What can hang from each mark:
E: M
M: D E Q Z
Z: N
T: D Q Z
N: D
Q: M
F: M N
D: T

Known rows, with every way that one mark hangs from another:
(T D (Q M) (Z N)): [  6   5 -14  12   0 -10  -4   0   4  -6 -13   3  -6  10 -14  -8  23  -1
   6   6   4  -9   1  -3   7   5 -16  53 -18  -9  -7  22  10  -2  -1  -7
 -10  -3  19 -23  27  -3  17 -13   5 -10  44  13   9  10]
(F N): [-17  -9  14 -20  21   4   3   6  10 -18  -1   0 -18  -5   1 -18 -24 -20
  -9  -1 -13   2   1  15 -17  -2  13 -29  15  -6   5 -33 -16   5  -8  -4
 -14   2  -5   6  10 -24 -14  11   1   0 -25  14 -12 -10]
(M E): [ 10 -18  -3 -22  38   7 -13 -14   4  15   2 -11  -8 -13  19   0 -23  -4
  -1  13   4   1  -7   6  -1   2  23 -17  13  14  18 -18 -15  -9  -4   8
   0   6  -5  11 -15   8 -11  12   0  10 -25  10   6  17]
(E (M Z)): [ 10  -2  11 -19  -6 -16  19  10   5 -19 -21   5   3  12  15 -28   2  26
  -3 -15  -8  10  11 -14   1   6  -9 -21   2  -3 -16 -30 -23   6  -7  -4
  -7   1 -18  -5  24  -6 -20  12  14 -23  -6   9  -8 -12]
(T Q (Z N)): [  7   5   6  12  25  -9 -12   3  11  -9 -15  -7 -17  -7   7 -10  -8  -1
   4   6  -3 -13   2  11   7  -5   8  18  17  -6   3  -6 -19   2  -4   5
 -26  -6   7 -12   6  -3  17  -7   0  -6   8  21  12  12]
(M (D (T Q Z)) E): [ -6 -19  -9   1  17  40 -24  -6  -2  22  35   3  -1 -27   9  15  12 -24
   2  12  32  -1 -22   3   2 -10  21   6 -15   0  23  34  -9 -11  -5  18
  19  10   9  -7 -32  19  18 -18  -6  -2  -2  -4  11  -2]
(F (M Z)): [  1 -11  17   0  -9  -9  20  -7  10  13 -25  -5  -3   6   6  -8 -12 -18
   2   2   3 -15   6   0 -12  12  -4 -24  13   6 -21 -37 -16   6  -6   2
 -40 -19  -8  -3   2  -1 -29  -1   9  -5   7   0 -19  -3]
(Q M): [  5 -11   4 -14   1 -20   3   1  -3  -6  -5  -2  -6   4 -10  -9 -12   3
  -4  -8 -18   5  10  -4  -3  -1  -1  -4   0  10  -2 -31  -5  -1  -6 -15
   1   3   6  -3  15  -8  -3  19  -9  -1  -5   0  -6  10]
(E (M (D (T Z)))): [ -8 -12   8  -2 -19  18  -6  -4 -11   6  15  16   6   7  21  -3  14   6
 -15 -28  24  20   8 -10  11 -14 -18 -15 -17 -11 -11  -2  -9   9 -18   0
  24   4 -16   4  -2  -7  16   6  11 -25 -15 -17   4 -19]
(E (M D)): [  2   5  -6 -18  -4   9  12   1   1  -5  16  -3   1   2  23  -5   4  17
 -12 -11   8  18  -3  -9  -9   6  -2  -4  -5   3  -8 -21  -1  11 -17  -7
  37  -7 -15  -3   0  -9  -2  16  15   1 -26   0  10  -9]
(E M): [  3  -5  11 -18   5  -8   9  -2   5 -15  -4   4   1  12  29 -15  -7  25
 -16 -11  -4  12  14 -12   3   2  -4 -15   7  -4 -10 -42 -17   5 -11 -10
  10   2 -14   1   5 -13 -12  20   9  -6 -19  11  -2   3]
(Z (N D)): [ 13  16   3  11  13 -19  -7 -12  -3  11 -18  -9 -13  17   4  12 -34  19
  -1  11  -7  -4   3   6   9  11 -11 -21  20   5  -4 -11  30  -2  10  -5
 -19  -3 -15  24  -8  -3 -11  10   6  18 -27  15   8  23]
(E (M (D (T Z)) Q)): [ -7   3   6 -13 -29  23   3   3  -7 -14  18  23  19  -6  11   0  27  11
 -12 -27  10  20   5  -3  14 -12  -3   9  -8  -9  -9   1 -27   6 -14  -3
  42  10 -16   5   0  -5  21   1   3 -20  -5 -19  -3 -18]
(Z (N (D T))): [  5   4  11  27  -1 -23 -16 -18 -14  12 -13   1  -3  28   9  20 -28  16
  -3  -2  -3   0  12   1  17  -1 -23 -40  12  -7  -2  10  42  -2  24  -3
 -19   2  -8  41 -20   1 -10  12   2  14 -22  -1   0  22]
(M E Q (Z N)): [ 30  22  -4 -24  22 -12  -4  -5   4  -8 -30  -7   6 -19   6 -14 -10  20
   8  18 -21  -7 -11   4   9   4  12   1  31  14  13  17 -30  -5  13   4
 -13   9  -1   1  10  20  -1   4   0   5   5  10   8   6]
(T D Q Z): [-15   1 -10   4   4  21  -6   9   9  -6   6   2   3  -1  -2  -8  27 -19
  13   8  20 -17  -2   4  -1  15  19  35 -10 -11 -10  -7  -8  -4 -15  15
 -13 -11  11 -10  11  -3   5 -21   7 -10  15  23   6   6]
(F M): [ -8 -24  19   3   4  -2   5 -20  14  15 -10  -4  -7   3  19   3 -22 -17
  -8   5   5 -10   6   7 -13   2   4 -17  17   7 -15 -51  -9   2 -12  -5
 -21 -18  -4   2 -12  -9 -23   2  -1   9 -11   2 -17  10]
(Z (N (D (T Q)))): [ -5   4   9  37   6 -20  -6  -7  -2  -7   4  -5  -2  18   6  25 -18  19
   3  13  -7  -9   6   0   7   3  -5 -11  10 -11   8  19  45 -10  31   0
 -18   5   7  23 -27   2 -11  -7  -7  23  -1   9  -2  25]
(N D): [ -2   5   2  -3   8  -1   6  -3   0  12   1  -5  -2   8  -8  14 -25   8
   2   5  -6  -3   4   4   1  11   8 -21   9   4  -3 -31  22  -6  -2   3
  -8  -2 -17  26 -12  -1 -21   4  -2  12 -31  15  -3  17]
(E (M D Q)): [  1  18  -7 -26  -9  16  22  13   2 -22  21   0  21 -12  16  -5  16  24
  -7 -12  -9  14  -5  -6  -6   6   9  16   5   4  -3 -20 -23  10 -17  -5
  51   2 -11  -1   5 -10   2   8   0   2 -18  -3   5  -9]
(F (M (D (T Q)))): [-22 -20   7  26  -8  16  -2 -10   8  14  31  -3  10   3  18  27   7 -25
  -2  10  15 -10  -7   4 -23  -2   6  -1  -5  -1   0   5  16   2   6   5
   8 -15  14  -1 -39  -1 -13 -15  -4  20   3 -14 -11   1]

Rows:
[  9  16  -9 -20 -14   4  23  17  -3  -2   2  -3   6   2   9 -18  14  21
   1 -13   5  16  -3 -16  -7   6 -10 -14  -9   2 -14 -10  -9  15 -17   1
  17  -5 -18 -10  20  -2 -11  15  21 -15 -10  -7   6 -22] -> (E (M D Z))
[ 35  16  -9  -6  10 -27   7  -9  -3  24 -37   1 -12   7 -23   6 -23  20
   5  15 -10   2  -2  -8  13   8 -21  -7 -11  12  10  26  28 -14  19  -7
 -18  21 -13   4   8  16 -16   8  -5   4  19  -3   1  14] -> (Q (M E (Z (N D))))
[-45 -26  10  17  -2  29  13  -1  18  -2  30   5  -5  -1  10  18   2 -42
 -11  11  14  -9  -6  18 -34  -4   8  -8  -2 -13   3   6  15   5   8   1
   3  -3  12  -8 -28 -16 -20 -18  -3  18   5 -17 -27 -21] -> (F (M (D (T Q))) N)
[-13 -27  12  10  -8  -9  -8   8  -6  -6   3  16   1   1 -18  -4  14 -12
  -5 -15  -1  -2  13  -2   9 -17  -2  17 -19 -10   1  -2  -8  -8  -1  -4
  -9  15  14  -9   2  -4  16  -9 -21 -14  32  -4 -14   3] -> (D (T (Q M) Z))
[  8  21  12 -29 -18 -14  30  18   6 -35 -17   9  16  -6   7 -27  13  35
  -1 -15 -23   6   8 -10   4   6   7   2  14   2 -11 -30 -39   5  -7  -6
   6   5 -14  -2  25  -5 -13   9   2 -14   6   6 -10 -13] -> (E (M Q Z))
[  0   1 -19  -6   0   3   9  18   4  -7  25 -13   8 -12 -17   3  12  -6
   4   4  -6   6 -10  -3 -16   2  17  32 -19  10   9  -2   8   0  -6  -1
  33  -2  20 -24   1  -3   7  -1 -17  15   5   1   7  -5] -> (T (Q (M D)))
[ 19  24 -20   9  -8 -21  15  22   2  -8  -9 -16  -3  -2 -24 -11  14  10
  12   8 -14   0  -9  -8 -13   1 -11  28 -10  12   2  34   8   7   7  -3
   4  -7  16 -31  22   7   8   3  -3   2  25  -1  10  -8] -> (T (Q (M D (Z N))))
[-28  -9  20   4   0   4   3   1  -2  -2   7  14 -12  13  -9  14 -24 -10
 -11  -4  -5   0   9  14  -2  -2  -5 -48  -1 -18   6  -7  30  -4  14   0
 -18  13 -17  31 -13 -18 -28   1   0   3 -24  -3 -21  -5] -> (F (N (D T)))
[  6   9 -10 -20  -8  19  -9   0 -12   6  15  -1  27 -23  -2   6  17   0
  13   2   0   5 -19  -6   2   0  21 -14   3  15  17  36 -21  -4  11  12
  22  11   1   7 -13  30   4  -1  -4   0  -6 -19   3 -13] -> (M (D T) E Q Z)
[ -2  12 -10  14  11   4 -17  -3  11  -5  -8  -7  -4   3  10  -7  15  -6
   6  14  10 -14  -2   2   4  12   0  31   1 -14  -8  17  -3   2   0   9
 -20 -13  15 -12  16   0  13 -18  12  -6  21  24  15  14] -> (T D Q (Z N))
[-20  -4  11 -21  20  29  26 -17  29  12   4   9  -7 -22   1  25 -29 -22
  -9  30  -1 -17 -12  28 -13  13  21   4  11   1  10 -10   4 -14   7  -3
   0  21 -17  14 -28  -5 -38 -22 -14  24   1  -8 -31   3] -> (F (M E Q) (N D))
[ 10   9 -16   8   4   0  -6  10   2   5  -1  -4 -13 -10 -15  -5   9  -9
   0   5   0   4  -5   3   0  -6  -4  43 -12   4   4  18   4   5 -12  -4
   9  -5  12 -33  11  -1  33  -4 -10  -1  21  -2  15  -4] -> (T (Q (M D)) (Z N))
[ -8  -1 -17   1  -5  -5   7  14   6 -18  10  -4  13   8 -13  -2  23  -1
   6   9  -7  -5  -2 -12 -14  16   7  40 -21  -3  -3   0  15  -4   2  -2
  13  -1  25 -13  15  -5  -3  -8  -4   7  32  15  -2  14] -> (T D (Q M))
[  9  -8   1  13 -16  -8 -25 -10 -22  19  -8   6  -7  14 -12   0   3  -6
  -5 -23   9  14   8  -6  17 -23 -35  -3 -17   3   0  28  11  10   0 -12
   7   0   5  -3   6   1  32  14  -2 -13  12 -24  11  -4] -> (Q (M (D (T (Z N)))))
[ -6  -2 -15  -4  -5  10   4  19   3   5  14   2  -4 -20 -29  -2  20 -19
   3  -1   6  -1  -7   3  -6  -6  13  40 -24   5   1   1 -11  -1 -17   5
  20   2  11 -32   9  -1  23 -10 -15  -8  16  -1  10 -11] -> (T (Q (M D)) Z)
[ -5   0  -2  30   4  10 -24  -4  -8   2  10  -4  -3   1  13   6  10  -8
   1   4  14  -4  -5   5   7 -11  -5   8  -1  -6   8  33   7   6   4   9
  -1  -7  15  -6 -14   3  30  -8   4  -2   1  -3  17  -3] -> (M (D (T Q (Z N))))
[  6 -13  22  17   3 -16 -34 -21 -15   4 -25   6 -10  15  15  -6 -12  -2
  -6 -14   3  -2  18   1  22 -21 -19 -27  17  -7  -3   4  -7   5   0  -3
 -31  -5  -5  14   2  -3  17   9   8 -14  -7  -2   4   9] -> (D (T (Z N)))
[ 18 -10 -24 -27  18  13  -9  -9  -6  25  16 -10   0 -19  -8   6  -4  -7
  -3   7   3  16 -16  -3 -10  -2   8   7 -22  20  17   6   5  -6  -9  -7
  38   9   1 -12  -4  13   7  12  -9  12 -10 -13  12   3] -> (Q (M D E))
[  0 -12  15  26   9  -9 -23  -8  -2  -9 -12   4  -7   7  15  -4   1  -6
  -3   2   0 -10   9   5  13 -14  -7   0  13 -15   5  12  -7  -2   7   3
 -25  -1  10   0  -8   2  16  -9  -1  -4   8   7   2   9] -> (D (T Q (Z N)))
[ 10   7 -18 -10 -20  -4  15  19 -14   7  -6  -4   5  -6 -28 -11  11  -4
  10 -12 -10  10  -6 -11 -11   3  -4  -5 -17  17  -5  -1  -3   8 -10  -3
  11  -6   0 -14  25   5   1  16   0 -10   5 -12   6 -16] -> (Q (M D Z))
[-10 -13  15  14 -10   6 -14  -8 -16  22  -1  14  -3  12 -11  14 -10  -6
   1 -14  13  -3  12   5  23  -7  -8 -30  -3  -8  -4 -14  16  -7   1   8
 -20   4 -21  33 -15   0  -4 -11  -1 -13 -15  -2  -8  10] -> (N (D (T Z)))
[-30 -10  19   3   2  10  26  -7  21  12  -4   7 -22   6  -5  15 -36 -26
 -12  15   5 -14   6  21 -18  11  -4 -23   1  -8 -11 -38  23  -2  -1  -6
 -26  -1 -18  14 -15 -24 -43 -13   0  14 -11  -1 -34  -2] -> (F M (N D))
[-15 -25  19  16   4   7 -12   2   0  -9   9   8  -2  -4   3   1   9 -15
   0  -6   9 -11  10   4   8 -11  12  -3   3  -9   3  -7 -20  -4  -1  11
 -18   2  10   0 -12   1  14 -14  -9 -11   9   8  -6   1] -> (D (T Q Z))
[ 13  22 -18   9 -11 -32   8  15   4 -19 -21  -7   8  19 -14 -14  25   9
  16  10  -9  -7  -2 -16  -8  14 -16  36 -17  -4  -9  33  18   3  21  -8
 -17  -7  24 -20  36   2  -1  -3   9  -2  48  11   6   3] -> (T D (Q (M (Z N))))
[ 10  13 -22 -34  21  30  -2  -8   2   7  25 -15  13 -33  10   7   1   3
   4  17   0   3 -24   8  -9   4  38  14  12  25  22   3 -23  -4 -10  13
  43   3   4   3 -18  18   6  -3  -9  16 -25  -3  17   3] -> (M D E Q)
[  6  16   2   5 -14   8 -21  -7 -15   0   0   2  12  -5   4   4   8   3
   1 -15   0   4  -2   7  16 -14  -4   5  14   0   2  26 -15   8  -2   4
  13  -3   3  10   0   4  33   0  -1  -5  -6 -13  15  -5] -> (M (D (T (Z N))) Q)
[  4  31 -14 -21 -17   9  17  22  -4 -14   6 -11  20 -23 -18 -12  14   4
  18  -3 -16  -2 -12   3  -8  10  23   3  16  16  -4  -3 -29   7 -10  11
  13 -11   3  -5  13  10   2   3   5   1 -14  -1   9 -19] -> (M D Q Z)
[  6  13  -9  27 -10 -11  -9  11  -7  -9   5  -9   8   8   4   0  12   7
  11   4  -2  -5  -7  -7  -1  -1  -5 -13   6  -2   6  43  12   7  23   6
  -9 -12  15  -5  -4  12   5  -1  10   5   6  -5  13  -9] -> (M (D (T Q)) (Z N))
[ 17   6   9  21 -27 -45   4  -1 -21   9 -33  11  -2  34 -30   9 -13  24
   4 -14 -16   4  15 -15  16  -1 -40 -29 -14  -5  -8  25  40  -2  30 -16
 -27  11  -8  21  13   7 -16  12  -1  -3  21 -14 -13   9] -> (Q (M (Z (N (D T)))))
